Every row comes from one small tree of marks. Brackets hold a mark, then the marks that hang from it, in alphabetical order. Every link used is in the known rows. Which tree was each row made from?
Known rows
{fofo toseg}: [  5.9  13.7 -47.9  22.4  10.3  11.1   2.1  19.6 -17.8  56.3   3.6  -6.4
  32.9   0.4 -22.3  45.3]
{fuvun toseg}: [ -9.6   7.5 -41.4  34.3   7.2 -17.5   7.9  -2.4 -28.5  24.1  26.4  -1.8
  27.0  -1.4  -3.2  36.6]
{bidup mevev toseg}: [ -5.3  14.6 -53.1  34.9 -13.6 -23.1   3.1   9.0  13.0  30.7  12.5   0.5
  49.8  -3.1  11.4  32.0]
{mevev {bidup {toseg bupov}}}: [-34.2  -2.3 -19.8  10.4  17.9   8.8  19.8   4.3  21.1  44.3  -3.3  18.8
  51.9 -14.2  12.6  -0.9]
{bidup {toseg bupov fuvun}}: [-38.6  23.8 -38.7  28.2  28.8  -8.1   0.0  -8.1  19.8  37.9   5.9  21.4
  43.7 -27.5   2.7   9.3]
{toseg bidup}: [ -1.0  25.9 -25.6  17.8  -3.9 -12.4   9.8  31.4 -26.9  10.6  -0.5   2.2
  21.4  -1.8   2.5  21.2]
{bidup mevev {toseg fuvun}}: [-30.3  34.3 -54.3  32.9 -26.2 -39.8  -7.1   0.3  21.3  28.5  16.8  -2.6
  40.2 -14.6  15.9  32.1]
{fofo {toseg {bidup mevev}}}: [  5.6  23.8 -51.4  16.4 -25.6 -19.5  -9.3  40.1 -15.1  29.3   4.3  -6.8
  50.4  -4.7 -12.8  49.4]
{fuvun {bidup mevev} {toseg bupov fofo}}: [ -1.6 -16.2 -49.6  48.3   2.3 -26.3 -22.1   3.5 -21.2  -4.6  41.4  45.1
  62.4 -20.2 -34.3  24.4]
{fofo {toseg bidup fuvun}}: [-23.0  50.2 -39.1   9.6 -12.8 -20.9  -8.5  34.0 -19.5  34.2   2.8  -9.1
  27.1 -15.5  -3.7  39.6]
{mevev {bidup {toseg bupov fofo fuvun}}}: [-54.7   7.1 -30.0  22.5  -1.0  -4.6   2.1  -9.4  36.3  35.6  19.2  41.6
  48.9 -36.0   0.5  -1.9]
{toseg fofo fuvun {mevev bidup}}: [-42.8 -11.3 -25.9  36.0 -56.5 -20.8  -1.7 -13.9   1.4  47.3  35.3  27.1
  10.2 -23.0  11.1  22.8]
{toseg bupov fofo {fuvun bidup}}: [-18.5  10.5 -32.7  35.7  13.2  -7.8 -17.6   6.1 -12.8   5.1  17.4  48.1
  29.7 -28.7 -31.4   4.3]
{toseg {mevev bidup}}: [-20.5 -19.9 -15.8  24.0 -38.6  -7.3  15.9  -0.5 -14.3  57.4  13.1   4.5
  13.7  -1.9  23.8  23.8]
{fofo {toseg fuvun {mevev bidup}}}: [-42.8   4.0 -31.3  17.4 -47.4 -16.0  -2.8   2.2  -7.1  80.5  16.6  -7.1
  18.7 -14.9  16.3  42.2]
{mevev {bidup {toseg bupov fofo}}}: [-28.4 -13.2 -28.8  24.7  12.4  13.1  12.4   0.5  29.3  38.8  15.7  45.6
  58.6 -24.4  -4.8  -1.3]
{bupov toseg}: [ 20.1  15.7 -45.9  15.8  11.4  31.7  14.2  10.3 -21.5  39.3  -8.6 -12.2
  23.8   3.9  -7.3  30.5]
{bupov {toseg fuvun}}: [ -5.6  35.7 -46.9  13.4  -1.9  13.3   4.8   0.7 -14.1  37.4  -5.4 -14.8
  13.3  -7.8  -2.9  30.4]

Which tree is each row?
[-23.9  -4.3 -35.7  24.0 -50.6   8.2   0.2 -10.9  -3.1  59.1  22.3  13.2
  14.9 -20.9  14.5  25.5]
{bupov {toseg fofo fuvun {mevev bidup}}}
[-53.8  33.0 -25.3   8.7 -24.2 -24.3  12.7   6.6  19.0  39.5   6.3  -5.8
  24.4 -12.4  34.5  12.1]
{mevev {bidup {toseg fuvun}}}
[ -7.3  13.9 -38.5  36.2  -8.0 -28.4  -2.2  18.5 -30.7  -1.7  40.5  25.2
  36.7 -14.9  -8.5  29.8]
{fuvun {toseg bidup fofo}}
[-28.5  23.2 -23.8  29.5 -36.8 -39.7  -5.0  11.3 -24.9  29.7  17.0   6.7
   8.4 -17.6  26.4  28.0]
{toseg bidup fuvun mevev}
[ -1.7 -12.7 -25.4  11.3 -31.7  21.4  19.2   2.2 -18.5  67.6   0.9  -9.6
  18.1   0.7  25.3  26.8]
{bupov {toseg {mevev bidup}}}
[  4.5  18.5 -39.5  39.5   3.8 -15.9  -6.3  33.6 -11.0  13.8  24.2  28.3
  40.9  -6.0   4.0  15.4]
{fuvun {bidup {toseg fofo}}}
[ -4.7  18.6 -41.7  31.5 -36.6  -7.1 -11.7   9.8 -20.8  33.9  22.0  18.4
  20.0 -26.0  11.2  31.2]
{bupov {toseg bidup fofo fuvun mevev}}
[-33.0 -48.9 -25.6  42.8 -13.0  -7.2   0.7 -25.5  -7.8  47.2  48.7  48.9
  46.3 -28.4  -4.7  20.4]
{fuvun {toseg bupov fofo {mevev bidup}}}
[-23.7   2.2 -32.3  25.0 -17.0  -3.3  14.3  11.4  19.1  36.0  21.8  23.0
  40.6 -11.2  12.7  12.2]
{mevev {bidup {toseg fofo}}}
[ -2.0 -25.1 -42.8  36.8  19.3  17.5  -5.8  -4.8 -13.4  80.7  12.5  23.0
  47.8 -18.5 -20.8  40.5]
{fofo {toseg bupov mevev}}
[-30.1  11.9 -33.8  24.9  -3.6 -14.4 -16.0  11.2 -15.7  58.9  11.1  20.1
  40.2 -33.0  -3.4  34.2]
{fofo {toseg bidup bupov fuvun mevev}}
[  1.4   7.5 -35.8  26.5 -19.7 -13.1  -5.3  33.3 -31.5  59.7  13.4   2.2
  33.3  -7.4   8.4  47.2]
{fofo {toseg bidup mevev}}
[  2.5   4.9 -39.9  42.2  -1.2 -25.8 -11.6  18.5 -42.2  -0.1  41.5  25.4
  32.6  -4.7 -14.4  28.4]
{fuvun bidup {toseg fofo}}
[-21.4  33.6 -34.9  29.1 -22.7 -26.2  -7.0  19.3 -11.2  -0.4  20.4  25.6
  17.5 -23.7  -8.4  20.6]
{toseg bidup fofo fuvun}
[  1.6 -23.8 -34.0  25.9 -36.7  25.2  10.5  -1.7 -10.5  59.7  19.0  15.4
  24.5  -8.8   8.8  25.8]
{bupov {toseg fofo {mevev bidup}}}
[ -5.4   4.7 -36.1  21.4  -1.4 -12.8  -1.6  16.9  -4.8   4.9  -1.6  22.8
  52.5 -17.1 -17.3  17.2]
{toseg {bidup mevev} bupov}
[ 20.7   0.4 -40.5  33.0 -24.3  10.3  -1.5  20.1 -27.9  36.2  19.7  22.7
  29.2 -13.9   6.4  31.3]
{bupov {toseg bidup fofo mevev}}
[ -1.0   8.6 -47.6  16.5   2.3  -2.9 -10.6  28.6  -5.0  33.0  -1.9  14.4
  66.9 -18.7 -28.9  36.9]
{fofo {toseg {bidup mevev} bupov}}
[-16.0  20.4 -51.3  21.3  -3.4 -18.3 -27.8  20.0 -11.2  31.9   2.9  11.4
  52.0 -21.0 -30.9  33.7]
{fofo {toseg bupov {fuvun {bidup mevev}}}}
[-21.0  10.1 -46.8  36.4 -22.9 -15.7 -13.0  -1.7 -14.2  75.9  21.6  -1.8
  20.8 -16.6   0.3  52.9]
{fofo {toseg fuvun mevev}}
[ 22.0  21.7 -43.6  17.7  -3.9  20.0   4.0  31.0 -23.1  13.8   3.8  15.6
  32.7  -9.2 -11.8  22.8]
{bupov {toseg bidup fofo}}
